Known rows, with every step that occurs:
L-R-Q-A: [-0.03  0.07 -0.02 -0.04  0.10  0.04  0.10 -0.06  0.08  0.22  0.33 -0.31
  0.20  0.02 -0.08 -0.37  0.01 -0.16  0.07 -0.27  0.00 -0.25]
K-F-A-V: [-0.24  0.14  0.03 -0.09  0.01 -0.04 -0.01  0.07 -0.01 -0.02  0.07 -0.09
 -0.32  0.26  0.12  0.34 -0.02 -0.17  0.03 -0.05  0.26 -0.27]
Q-K-L-A: [-0.06 -0.03 -0.09  0.28 -0.07  0.03 -0.07 -0.07  0.09  0.10  0.12 -0.06
  0.20  0.13 -0.07  0.82  0.22 -0.02 -0.05  0.12  0.04  0.07]
Q-R: [ 0.07  0.07 -0.08  0.04 -0.08 -0.12 -0.07 -0.13  0.04  0.03 -0.27 -0.03
  0.04  0.01 -0.01 -0.03  0.20 -0.03 -0.03  0.18  0.10 -0.06]
K-F-R-L-A-V: [-0.10  0.26  0.30  0.13  0.06 -0.04 -0.26  0.03  0.19  0.26  0.27 -0.20
 -0.30  0.25 -0.03  0.38  0.02 -0.09  0.14 -0.02  0.39  0.22]
Q-A: [ 0.01 -0.09  0.00  0.05 -0.05  0.11  0.00 -0.07  0.00  0.09  0.37 -0.06
  0.03  0.03 -0.04 -0.07  0.06 -0.06 -0.01  0.02 -0.08 -0.01]
K-L: [-0.10  0.01 -0.04  0.22 -0.21  0.02 -0.18 -0.03 -0.01  0.08 -0.14  0.08
  0.05 -0.07  0.05  0.21  0.06 -0.04 -0.06  0.06  0.03  0.03]
L-K-F-A-V: [-0.56  0.23  0.06 -0.32  0.11 -0.12  0.03  0.12 -0.02  0.00  0.08 -0.15
 -0.20  0.17  0.15  0.14 -0.09 -0.12  0.04 -0.03  0.24 -0.30]
F-R-L: [-0.05  0.23  0.13  0.17  0.01  0.05 -0.27 -0.01  0.12  0.17  0.06 -0.09
 -0.02 -0.09  0.21 -0.11  0.08 -0.02  0.08 -0.09  0.23  0.20]
F-K-L-A: [-0.12 -0.08  0.13  0.36  0.08  0.01  0.24 -0.01  0.06  0.16  0.03 -0.03
  0.15  0.05  0.01  0.47  0.06 -0.06 -0.06  0.13  0.11  0.07]
L-A: [ 0.21 -0.12 -0.06  0.04  0.12  0.05  0.03  0.00  0.07  0.11  0.20 -0.09
  0.03  0.19 -0.16  0.20 -0.04 -0.04  0.01  0.14 -0.02  0.02]
F-R-L-A-V: [ 0.12  0.02  0.05  0.23  0.09  0.12 -0.16 -0.04  0.15  0.29  0.13 -0.17
 -0.32  0.22 -0.05  0.25 -0.05 -0.18  0.07  0.00  0.29  0.26]
A-F-K-L-R-Q: [-0.13  0.12  0.13  0.08  0.22 -0.16  0.32  0.10  0.04  0.10 -0.38 -0.22
  0.26 -0.08  0.14 -0.18  0.08 -0.01  0.13 -0.21  0.10 -0.18]
A-V: [-0.01 -0.11 -0.02  0.00 -0.04  0.01  0.06 -0.03 -0.05  0.02 -0.13  0.01
 -0.33  0.12 -0.11  0.16 -0.10 -0.11 -0.01 -0.03  0.09  0.05]
R-F-K-L-A-V: [-0.43 -0.24  0.20  0.51  0.11 -0.06  0.27  0.11 -0.10  0.06 -0.01 -0.08
 -0.21  0.19 -0.17  0.58  0.02 -0.07 -0.07  0.10  0.35 -0.01]
R-L-K-F: [-0.62  0.49  0.31 -0.31  0.06 -0.20 -0.18  0.19  0.19  0.21  0.28 -0.23
  0.12 -0.10  0.11 -0.10  0.03  0.08  0.16 -0.02  0.12 -0.24]
Q-R-L-A-F-K: [ 0.19  0.08  0.09  0.06  0.28 -0.15  0.22  0.05  0.20  0.23 -0.13 -0.33
  0.13  0.16  0.04  0.09  0.29  0.00  0.16  0.35  0.10 -0.18]
L-R-Q-K-F-A-V: [-0.47  0.39  0.00 -0.17  0.17 -0.13  0.13  0.06  0.06  0.05  0.06 -0.35
 -0.07  0.25  0.15  0.44  0.15 -0.21  0.07 -0.43  0.39 -0.49]
R-L: [-0.08  0.15  0.04  0.03 -0.03  0.05 -0.14  0.05  0.11  0.21  0.14 -0.14
 -0.01 -0.05  0.08 -0.03  0.06 -0.07  0.09 -0.01  0.03 -0.17]
K-F-R-L-A: [-0.08  0.35  0.31  0.13  0.08 -0.08 -0.33  0.05  0.25  0.26  0.40 -0.22
  0.02  0.15  0.08  0.22  0.12  0.03  0.15  0.00  0.30  0.17]
K-L-R-F-A: [-0.23  0.00 -0.20  0.15  0.04 -0.05 -0.15  0.12  0.00  0.06 -0.11 -0.14
  0.02  0.04  0.13  0.16  0.02 -0.12  0.04 -0.07  0.36 -0.58]

Rows:
[-0.43  0.26  0.10  0.55 -0.09  0.01 -0.13 -0.14 -0.01  0.02 -0.06 -0.06
  0.25 -0.11  0.29  0.26  0.35 -0.01 -0.08 -0.25  0.22  0.40] | F-R-Q-K-L
[-0.13  0.18  0.12 -0.17  0.20 -0.01 -0.18  0.03  0.12  0.17  0.32 -0.28
  0.15 -0.07  0.20 -0.50  0.09  0.07  0.20  0.06 -0.01  0.17] | Q-A-F-R-L-K
[-0.05  0.00 -0.08  0.24  0.11 -0.02  0.05  0.02  0.02  0.08  0.03 -0.23
  0.29  0.21  0.03  0.41  0.30  0.01  0.04  0.08 -0.13  0.09] | R-Q-K-L-A-F
[-0.55  0.56  0.23 -0.25 -0.03 -0.32 -0.26  0.06  0.23  0.25 -0.01 -0.28
  0.17 -0.10  0.11 -0.11  0.22  0.05  0.13  0.17  0.21 -0.31] | Q-R-L-K-F
[-0.17  0.08  0.13  0.33  0.04  0.13 -0.03 -0.14 -0.03  0.10  0.39 -0.17
  0.14 -0.02  0.16 -0.42  0.14 -0.08 -0.03 -0.23  0.08  0.37] | F-R-Q-A
[ 0.11  0.00  0.17  0.00  0.37 -0.04  0.28  0.17  0.15  0.20  0.15 -0.30
  0.09  0.15  0.04  0.10  0.10  0.01  0.18  0.16 -0.01 -0.13] | R-L-A-F-K
[-0.23 -0.01  0.00  0.14 -0.04 -0.16 -0.17  0.11  0.04  0.06 -0.18 -0.09
  0.04 -0.05 -0.11  0.11  0.00  0.03  0.05 -0.08  0.28 -0.32] | K-L-R-F
[-0.13 -0.18  0.09  0.38  0.05  0.04  0.28 -0.01 -0.01  0.17 -0.09 -0.01
 -0.15  0.17 -0.12  0.64 -0.04 -0.17 -0.05  0.09  0.20  0.10] | F-K-L-A-V
[-0.26 -0.09 -0.20  0.19  0.02 -0.09 -0.01  0.00 -0.16 -0.06 -0.26 -0.16
 -0.34  0.25  0.06  0.14  0.16 -0.19 -0.05  0.18  0.41 -0.37] | Q-R-F-A-V
[-0.28 -0.05 -0.09  0.14  0.14  0.01  0.01  0.14 -0.13 -0.10  0.16 -0.13
 -0.08  0.12  0.17 -0.01  0.08 -0.05 -0.01  0.00  0.22 -0.35] | R-F-A
[ 0.14 -0.02  0.01  0.38  0.12  0.02 -0.13 -0.02  0.01  0.11 -0.07 -0.16
  0.17  0.15  0.09 -0.07  0.14 -0.01  0.07  0.07  0.04  0.44] | K-L-A-F-R-Q
[-0.54  0.32  0.28 -0.33  0.07 -0.25 -0.05  0.11  0.07 -0.01  0.16 -0.10
  0.15 -0.05  0.03 -0.06 -0.02  0.14  0.08  0.00  0.08 -0.08] | L-K-F
[ 0.23 -0.17 -0.02 -0.12  0.07  0.03  0.03  0.00 -0.02 -0.01  0.24 -0.12
  0.05  0.12 -0.04 -0.19  0.09  0.05  0.10  0.14 -0.21  0.01] | Q-A-F
[-0.10  0.14 -0.10  0.03 -0.08 -0.12 -0.09 -0.06  0.14  0.08 -0.21 -0.04
  0.21 -0.06  0.00  0.59  0.17 -0.01  0.01 -0.15  0.17 -0.21] | Q-K-L-R
[-0.43  0.49  0.04 -0.16  0.20 -0.15  0.07  0.07  0.13  0.04  0.20 -0.37
  0.26  0.13  0.26  0.27  0.24 -0.10  0.09 -0.39  0.29 -0.54] | L-R-Q-K-F-A
[ 0.06  0.05 -0.12  0.01 -0.09 -0.07 -0.16 -0.02  0.12  0.16 -0.28  0.00
  0.08 -0.09 -0.05  0.19 -0.03 -0.07  0.05 -0.08  0.15 -0.21] | K-L-R
[-0.32  0.33 -0.01 -0.14  0.01 -0.16 -0.16 -0.04  0.17  0.27 -0.13 -0.24
  0.18 -0.13  0.07 -0.25  0.17 -0.03  0.08  0.21  0.12 -0.28] | Q-R-L-K
[ 0.07  0.01  0.08 -0.06  0.16 -0.20  0.21  0.08  0.11  0.04 -0.44 -0.06
  0.17 -0.07  0.08  0.11  0.04  0.05  0.14 -0.05  0.12 -0.18] | A-F-K-L-R
[-0.44  0.06  0.25  0.28  0.15 -0.26  0.26  0.04 -0.06 -0.08 -0.21 -0.13
  0.05 -0.05  0.07  0.00  0.28  0.09 -0.04  0.12  0.35 -0.16] | Q-R-F-K
[-0.34  0.33  0.17 -0.05  0.13 -0.05 -0.21  0.02  0.14  0.20  0.10 -0.15
  0.12 -0.17  0.23 -0.32  0.01  0.02  0.09 -0.07  0.21  0.17] | F-R-L-K
